Every row comes from one small tree of marks. The marks that hang from a mark follow it in brackets, in alphabetical order. Every link used is in the known rows. Which tree was each row made from?
Known rows
C(K(L(Z(J)))): [  1   6  -7   2  13  -9   4  11   2 -11  -8  -1  20 -12 -26   2   5 -41
   5  -3  19  -4  15 -15  -8   3  -1  -2  -1  -1   1   1  -5  -4  10  13
 -12  -5  -2]
T(U(L(J(C(K)) Q))): [ -2   7  10  -3   4  -9  -2   2  -8   1  -5  -4  19  -8  16  -5   3   5
 -12   1 -11  14 -10   5  -3   4  -5   1  -9  -7   2   1  -4   5  14  22
   8 -11  -2]
N(L(C J U(T))): [ -5 -14   7  -7   0   2 -11  -1   5   5   1  -1  -6   4  18  -4   3 -47
   1  -4  13  -3   3  -4   9  -2   1  -2   0   1  -4  -1   9  -3 -51  22
  15  14  -7]
U(L(J)): [ -1   0  -2   1  -4   6  -2  -7  -1   0  -1  -3   4  -5 -11   7  14 -29
  -5  -2  -4   8   0   7  -9  -6   3   1   8   0  -5   9  -1   4 -17  26
   2   3  -6]
N(L(J U) Q): [ -5  -8  -7  18 -10  -2  -8  -2  13  -1  -4  -2  -8   3  -8 -10  12 -44
   8  -6  23 -10   9   8   5  -8   2   1   4   1   0  14  -5  -5   1  28
   8   3   0]
E(U Z(L(J(C) Q))): [  1   8  15 -11   3   2   4 -11  -5   9   4   2  -3  -4   3   5  19 -13
   4   1   3  -3   0  23 -16  -1 -14   4 -18  -4   5  -5  12  -2 -25  29
  16  11   5]
C(J L(E U(T))): [ -3  -4  -5  -2  -7   2 -10  12   2   2  -3  -6 -14   0  -7   3  -7  15
   4  -2 -22  -1  12  -7  -4  -4   9  -6  13   6  -3  -6   6  -3  36 -10
  -2   5  -5]
T(U(E(Z(J(C) L(N))))): [  8   4   0   1  -1   9   3   8   3   9 -10  -4  -2 -18 -13   5  21 -29
  -7   6   5 -15  14   1   3   2  -9  -1 -24   0  12 -14  10  -3  60  -8
   9  -8   4]
L(E(U) J(C(K)) Q Z): [ -5   9  15  -9  10 -20   1  -5  -8   8   6   3   3   4  34  -4 -13  45
  -2   3  -8   3 -17   1 -11   3  -9   2 -11  -7  -3  -6  -2   6  15  17
  11  -2   7]
J(L(C E(Z) N Q U)): [  0  -3  20 -11  -5  -4  -5   4 -11   5  10   6  -6  11  47   5 -10  54
  -6  10  -9   8 -21  -2  13   6   0   3   4   4   0  -1 -10   7 -27 -28
  27   1   7]
T(U(L(J(C)))): [  0   3   1   5 -11   3  -4  -3  -9  -1  -6  -3   5  -9  11   3  10 -19
 -12  -1  -8   9   0  11   1  -2  -4   2  -8  -6   1   9   4   6   5  26
   0  -5  -6]
Q(L(C) N): [  3  -4  -9   2   3  15   4  -5 -14  -9   5   5   0   2  -7  -3   5 -22
   8 -12  -7   0   0  -5   5  -3  14   3  12   3   3   3   5  -3 -12  -4
  -1   5  -6]
E(Z(J)): [  1  -1  -8  -3   0  10   4  -5   3   1  -5  -2   1  -8 -34   9  30 -27
   1   0   4 -16   2   3  -9   0   2   2   5   7   5   6   7  -3 -26  21
  12  -1  -3]
N(Q(L(J(C(K)) U Z))): [ -6   6  -4  21   8 -15  -5  -1  -5  -8   2   1  13  -3  24 -14   3 -21
  11  -6  -5   2 -12  -8   9  -1   4  -1  -5   0   1  -7  -9   1   8  27
  -3 -11   2]
Q(L(E(U(T)) Z(J)) N): [  6  -4  -5   4  -4   4   2  -8  -1   5   8   3  -5 -11  -9  -7 -10   9
   2  -5  -2  -9  15 -16  -3   3   2  -1  -1  -8  -1  -5  31  -9  -5 -11
   0  14   7]
C(J K L(Q T U(E))): [ -6   5   1  -4  15  -8  -4  11   7   4  -3 -10  -4   1 -17  -3  -8  26
   5  -1 -26   1  -1  -9  -8   4   5  -7  12  10  -1 -24 -19  -4  81 -18
  -9  -8  -2]
Z(J(C) L(N Q)): [  9  12   5  -6   9   0   9   4   2   1  -3   0   5  -9 -10   7 -14 -24
   1   6   6  -6   5  -2  -7   1   6  -1 -21   5   0  -5   0  -2  38 -16
   4  -1   5]
C(J(L(N T Z)) K): [ -2   7  -7   4  17 -12   2  10   0  -1  -1  -6  26   0  -8   6 -15   5
 -11   5  -8   5 -12 -11  -3  -3   4  -6  16   3  -3  -5 -21   3  12 -37
 -32 -13   5]
Z(L(U(T))): [  1  -8  -5  -1  -5   9  -4   0   9   4  -5   0   1   0 -15   8   7 -21
  -1   2  12  -8  19  -4  -5  -5   5  -3   2   7   3  -4  10  -3  -2   2
 -11   6  -8]
C(J(L(E T(U))) K): [  0   1  -6   5  -5  -9  -4   4   2  -1  -8  -4  -2  -5  -6   0   1  49
 -21   9  -5  -5 -12  -3   4  -1  -4  -5  17  -3   4   2 -16   3  61  -3
 -26 -19   3]
T(U(E(L(N Q) Z))): [  2  -8   5 -10  -9   3   4  12  -1  -1   0  -3   0   3  -4  -2   6  38
  -4   0  -2  -5  -1  16   6   4 -16   5  -3  -3  12  -8   9   3  -1 -18
  26  -7   6]
U(E(L(J Q Z)) T): [ -1  -8  13  -3   7  -9   2  -1  -1   0   5  -2  -7   0  11   0 -15  11
   0  -3   8   0   6   5 -10   1  -2   0  -1  -1   0 -21  16   5 -36   9
  15   1   4]
Z(L(C E N(Q) U(T))): [  3 -12   0  15  -1   4  -7   8  14   7  -1   1  -9   6  21  -4  -3   1
   1   7   9  -1   5  -3  15  -3   3  -5  -8   1   0  -1   9  -2  -3 -21
   7   0   2]
J(C L(E N(Q) T Z)): [  3   9  -4  30  -6 -10   5  -4  -2  -3   3   5   3   4  27   1 -16  45
   0   8   0  12  -4  -1   3   0   6  -1  -3  -2   2   8 -11   8  11 -32
 -24 -11  11]
Z(L(C(K) E J Q T)): [  1   2  17 -13  17  -8   2  -8  11   6   4   4 -12   6  20  -5  -5  29
  -2  12   9   2 -28  -5   4   3   0  -3  -9  -1  -5  -8 -20   4   6  15
   3  -4   7]
Z(J L): [  6   1 -10   0   4  10   5  -1  11   1 -10  -1  -4 -12 -40  11  12 -49
   1   5  17 -16  15  -2  -9  -5   6  -1  -2   7   1   2   1  -5  29  17
  -8  -1  -3]
K(L(J Q U Z)): [ -5   1  16  -4  -6 -14  -3   6  -6 -11   5   2  -7   6  26  -4 -25  -5
   4  -4  18   2   4  -2   4   1  -4   3  -5  -2  -5  -2 -10   1 -23   5
   3   3   2]
K(L(C E(U Z) N T)): [  3   0   6  -9 -10   6   1  -1   1   0   9   5  -8   6  11  -2  17  29
   3   1  -1   8  -5  10   6   5 -23   2 -11 -12   1   6   7  -1 -44 -16
   8  14   5]
U(L): [  0   0 -11   2  -3  11   2  -5  -1  -1  -5  -2  11  -2 -25   9  13 -16
  -2  -3  -5  10  10   8 -11  -4   4   1  12   2  -2  13   1   2  -9   9
  -6   3 -10]
T(U(L(E N Z))): [ -1  -3  -3   1 -12   0   0  10   0   4  -1   0   8   4  16   0 -21  37
 -11   6  -8  14  -2  -1  14  -1  -7   1  -2  -8  -4  12  -4   6   8 -29
  -4  -4   3]
K(C): [  2   8 -10  -4  -3   7   5  -6 -20  -2  -8   2   0   2 -29   9  14 -26
  -3  -7   0  -6   6  11  -9  -3   5   6  13   5   1  11  10   0  15  14
 -12  -2  -7]
Z(J(C(L(N(Q))))): [  5  10 -14  23   6   4   3  14   4  -5  -8  -4  11 -11 -22   3   8 -45
  15  -1 -18   2  15  -4  -7   0  11  -2  -6   6   4   5   4  -3  44  -7
   1  -8   1]
N(L(Q)): [ -1  -2  -4  -8   1   3   6  -3   1  -2  -3   2   1   7 -24  -2  -6  -5
   9  -7  15  -1  14   8  -9  -2   2   3   7   3  -1  10  -3  -4  -6   8
   2  10  -2]
K(L(C J Q)): [  1  -2  15  -8   4  -3   1   3 -10 -13   3   3 -11   2  16  -1  -5 -24
   2  -6  10   6   0   7  -1   1  -4   3  -2  -3  -3  -1  -2   0 -35  23
  12   4  -2]
J(C L(E N Q T Z)): [  3  13  13   2  -3 -14   8  -6  -9  -1   9   8   0   9  42   4 -40  75
  -4  11  -6  16 -13  -6   0   5   5   1  -7  -1  -4  -1 -17  10   8 -43
 -17  -4  12]
L(E J Q U Z): [ -7  -3  17  -8  -8 -15  -4  -4  -2   3   8   3 -20  14  42  -3 -31  49
  -2   5   6  -4 -19  -4   7   0   3   3  -1   2  -8  -2 -14   6  -2   2
  14  -3   6]
T(U): [ -1  -9 -13   2 -13  10   1   4   0  -3 -10  -1   1   3 -17   5   9   3
  -8  -1   0 -10   5   6   3  -3  -4   3  11   1   7  10   2   0  15  13
 -10 -10  -8]

Write each row's tree
[  2  13  -4   1  10 -10   5  16 -10 -13  -2   1  34   0   5   1  -4 -15
   8  -6   4  13   9 -10  -5   1  -1   1 -10  -4   4   1  -9   3  13 -18
 -16  -3  -1]
J(C(K(L(N Z))))
[ -3  -3  -8  -3  11   6   5  -3 -13  -8   4   6   1   5   8   0 -10 -18
   9  -6  -9   5  -5  -4   9  -1   3   1   9   2  -5  -5  -3   0 -44  10
  -7   3  -6]
Q(L(C Z))
[  1   3  -4  -2  -3  11   1 -17  13  11   0  -3   6 -14 -36   7  33 -15
  -4   4  -6   2   2  13 -12   5 -14  -1  -3  -6  -1   8  16  -6 -51  13
   4  11  -1]
E(U(L(T)) Z(J))
[ -1  -5   5 -11  22   0  -2   0  -1  12   0  -3  27  -2  -3   0   7   2
  -6  -2 -20  19   4   6 -15   7 -11  -4   4  -7  -4  -6  22  -2 -59   8
  12   9  -9]
E(U(L(C(K) Q) T))
[ -5  -1   5   0  13   0  -2  -3  -6   2   4   0   4   2  21   6  -7 -38
  -4  -1  -4  15  -8   4   3  -3   2   0   2  -2 -10   3  -4   6 -65  16
   5   3  -6]
U(L(C J Z))
[  1   3  12   3  -2  -8   5   5 -10 -13   7   4   1   4   9  -5 -20 -11
   7 -11  22   4  13  -2  -6  -1   7   6  -3  -5   1   4  -2  -2 -22 -11
   0   5   6]
K(L(J Q(N) Z))
[  2 -10  -9  -5  -6   8   1  -2   4  -1   0  -1   8  -1 -26   7  17  -4
  -1  -4   0  -5  16  15 -16  -2 -11   1   7  -5   5   2  33  -1 -43  16
   4  10  -6]
E(L U(T))
[  1  -9  -7  -6 -10   7  -2  -7   9  10  -2   2  -5   1 -20  -2   9  11
   2  -4  10  -4  24   6 -12  -3 -11   0   4  -7   0   9  24  -5  -8  12
   2  22  -2]
N(L(E(U(T))))
[ -3   7  -6   4  -4   1   5  13   1  -2  -3   1  15   6  13   3 -20  15
   6   3 -24  15   1  -6  10   4  -2   0  -9  -1   2   0  -9   3  14 -34
 -27  -7   1]
J(C(L(N T(U) Z)))
[  1  -4 -10   4 -13  11  -2  -5  -8  -8   5   3   1   2  -9  -4   2  -5
   7 -10  -3  -7   4 -10   6  -4  15   4  12   6   3   4   0  -4  23 -12
  -5   5  -4]
Q(L(U) N)
[ -1  -2  -3  -5  -6  11  -1  -2   4   4  -3   1  -1   2 -17  10  24 -19
   5   3  13 -10   6   6  -1  -5   0   2   0   8   6   3  -3  -3 -12   9
   3   5  -4]
E(Z(L(U)))
[ -7  -4  -6   3  21  -9  -2  10   1   6  -7  -8  -2   2   4  -6  -7   8
 -14   1  -8  -6 -12  -1  11   2  -9  -7   4  -2   0 -19 -12   0  27 -10
 -18 -21  -5]
L(C(J K) T(U(E)) Z)
[  2  -3  -2   3  -5   8  -4  -2   6   9  -1  -2  -8 -10 -28  -4  24 -37
   7  -8  25 -21  22  -8  -3   0   8   3  -3   5   9  -1   7 -10  35 -10
  22  11   1]
Q(N(L(U(E(Z(J))))))
[ -2  -7 -17  20 -11   6  -3  -4   2 -10  -2   1  -5   1 -14  -9  11 -12
  10  -7  -3  -6   6   3   8  -4   4   1  12   4   2   4   0  -5  10  15
  -5  -3  -4]
N(Q(L(U)))
[  7   6   5  -7 -21  -2  -6   8 -17  -6  -1   3  -6   0   6  -3  -3   6
  -5  -5   8   4  17  -6   7   3  -2   3  -5  -4   0   4  20  -1  25 -23
  -4   8   0]
K(C L(E N U(T)))
[ -2   1  -6  -1  -7  13   2 -17   6   9   3  -1  10  -2 -27   6  33   6
  -1   0 -11  11   2  20 -13   1 -15   1   3  -6   0  12  12  -2 -61   8
  -3  13  -4]
E(U(L(T)) Z)
[  1  11  -4  -3   9  -4  -5  20   3   0  -5  -5  26  -9  -5   6   4 -28
   9   4 -24   1  -1 -25  -1   5  11  -3  -7  10   2  -6  -9   0  72 -14
   4  -7  -3]
Z(J(C(K L(N U))))
[  6  11  13  -4  -6  -7   2 -13   9   4   2   4 -24  -5  14   0 -19  35
   1  14  15  -9  -7  -6   1   6   6  -2 -26   4  -3  -5 -10  -1  53  -8
  -1  -2   7]
Z(J(C) L(E Q T U))
[ -4   5   4  -7  12  -5   3   2  11  -2   0  -2  10   3 -12  -1   4  12
  10   2 -19  11 -14  -9  -9   5   5  -2  10   6  -2  -7 -18   1   8  15
  -6  -3   2]
C(K L(J Q T))
[  0  -2  -1  -2  -9   1   2 -11   9 -10   4   0  -6   2 -10   4  11  -4
   0   1  10  -5 -15  11  -2  -3   1   2   4   0   1   7  -2   5 -29  23
  -3  -3   1]
E(L(J T))
[  3   1   3  -2  -9   4   2 -15  15   2   1   3 -23   2  -4   3   6  15
  -1  10  16  -6 -10   1   0  -5   2   0  -4   1  -2   3 -13   3  21  17
 -13   1   5]
Z(L(E J T))
[ -2  -4 -10  21  -5   1   1 -12  20  -3  -4  -1  -8   2 -24 -11  17 -33
   9  -4  23  -5   4  12  -1  -6   0  -1   4  -2   0  16  -6  -5 -19  26
  -8   3   4]
N(L(J T) Q)
[  3   0   0  -3  -2   7   0  -5   4   4   6   2  -2   6  16   2  -7  31
  -5   7 -13  19 -16   0   9   2   2  -2  -1  -3  -9  10  -8   7 -19 -27
   0   3   0]
U(L(C E N T))
[  1  -4   4  -3   8   7   6  -1 -12  -2   4   4   0  10   3   1  -9   5
   2  -7   1  -1  -1   3  -5   0  14   5   8   4   3   6   2  -1 -20 -17
  10   0  -3]
L(C Q(N))
[  2  -7 -16  23 -22   6   2 -10  10  -9  -4   3 -19   0  -9 -17   7  48
   1   0  -3  -4  -3   5  19   1  -7  -1   6  -7   4   9  -1  -3  23  12
 -18 -11   5]
N(Q(L(E T(U))))
[ -1   5   4  -1  11 -11   4  13 -13  -2   2  -3  10   3   6   7 -38   8
  -8   1  -8   4  -2   0  -5  -4   5  -1  14   5  -5  -5 -11   2  -1 -40
 -11  -5   7]
C(J(L(N Q Z)))
[ -6  -3   1  -2  14  -5  -7  16  -8   7   2  -7 -10   8  24   1 -27 -14
  -7  -2 -11  -7  -6  -3  12  -4   2  -3   2   6  -7 -19  -9   2  28 -39
   4  -8  -4]
L(C(J) N U(E) Z)
[  3   2  16  -7  -7  -5  -2  -8  -3   7   3   1 -11  -6  21  -1   2  40
   0   5  -1  -7  -3  -4  -4   9   3  -1 -17   3   4  -7  18  -1 -19   1
  30   3   4]
L(E(Z(J(C))) Q U(T))
[ -2 -11   4 -12  16  -3  -6   2   3   2   3  -3  14  -3   3   1  25 -25
  -5  -1  -4  -1  -9   6  -8   1 -13  -2   2  -8   2  -8  25   2 -61  38
  20   3  -5]
E(L(C(K) J) U(T))
[ -6  -4   8   0   4  -3  -6 -12  -1   1  11   2 -25   4  37  -8 -14  -2
   1   0  -7   0 -19 -11  21   3  -1  -2  -2   1  -8 -26 -12   3 -11   8
  -4   1  -1]
Q(L(C J T U(E) Z))
[  0  -5  -2  -5  -5   1  -3   8   3   2  -1  -5 -19   8  17  -5 -17  38
 -16   7 -12  -6 -24   5  21  -1  -7  -4   0  -4  -3   3  -8   3  19 -31
  -5 -13   2]
L(C(J) E N T(U))
[ -1  -3  -7  -9  13   0   0   2   2   2  -3   4   4   6  -5  -5  10   1
   7  -1  11   1  -3  -5   2  -1   2   0   6  -1  -1  10 -11   0  15  18
   8   5  -4]
N(L(C(K) E))
[  1   0  -6   6  -4   2   0  -2  -4  -6   6   2   0  -6  -5  -5 -15 -23
   7  -6   5 -13   5 -21  10   1  15   2   1   4  -1  -2   0  -6  12 -17
  -3   2   2]
Q(L(U Z(J)) N)
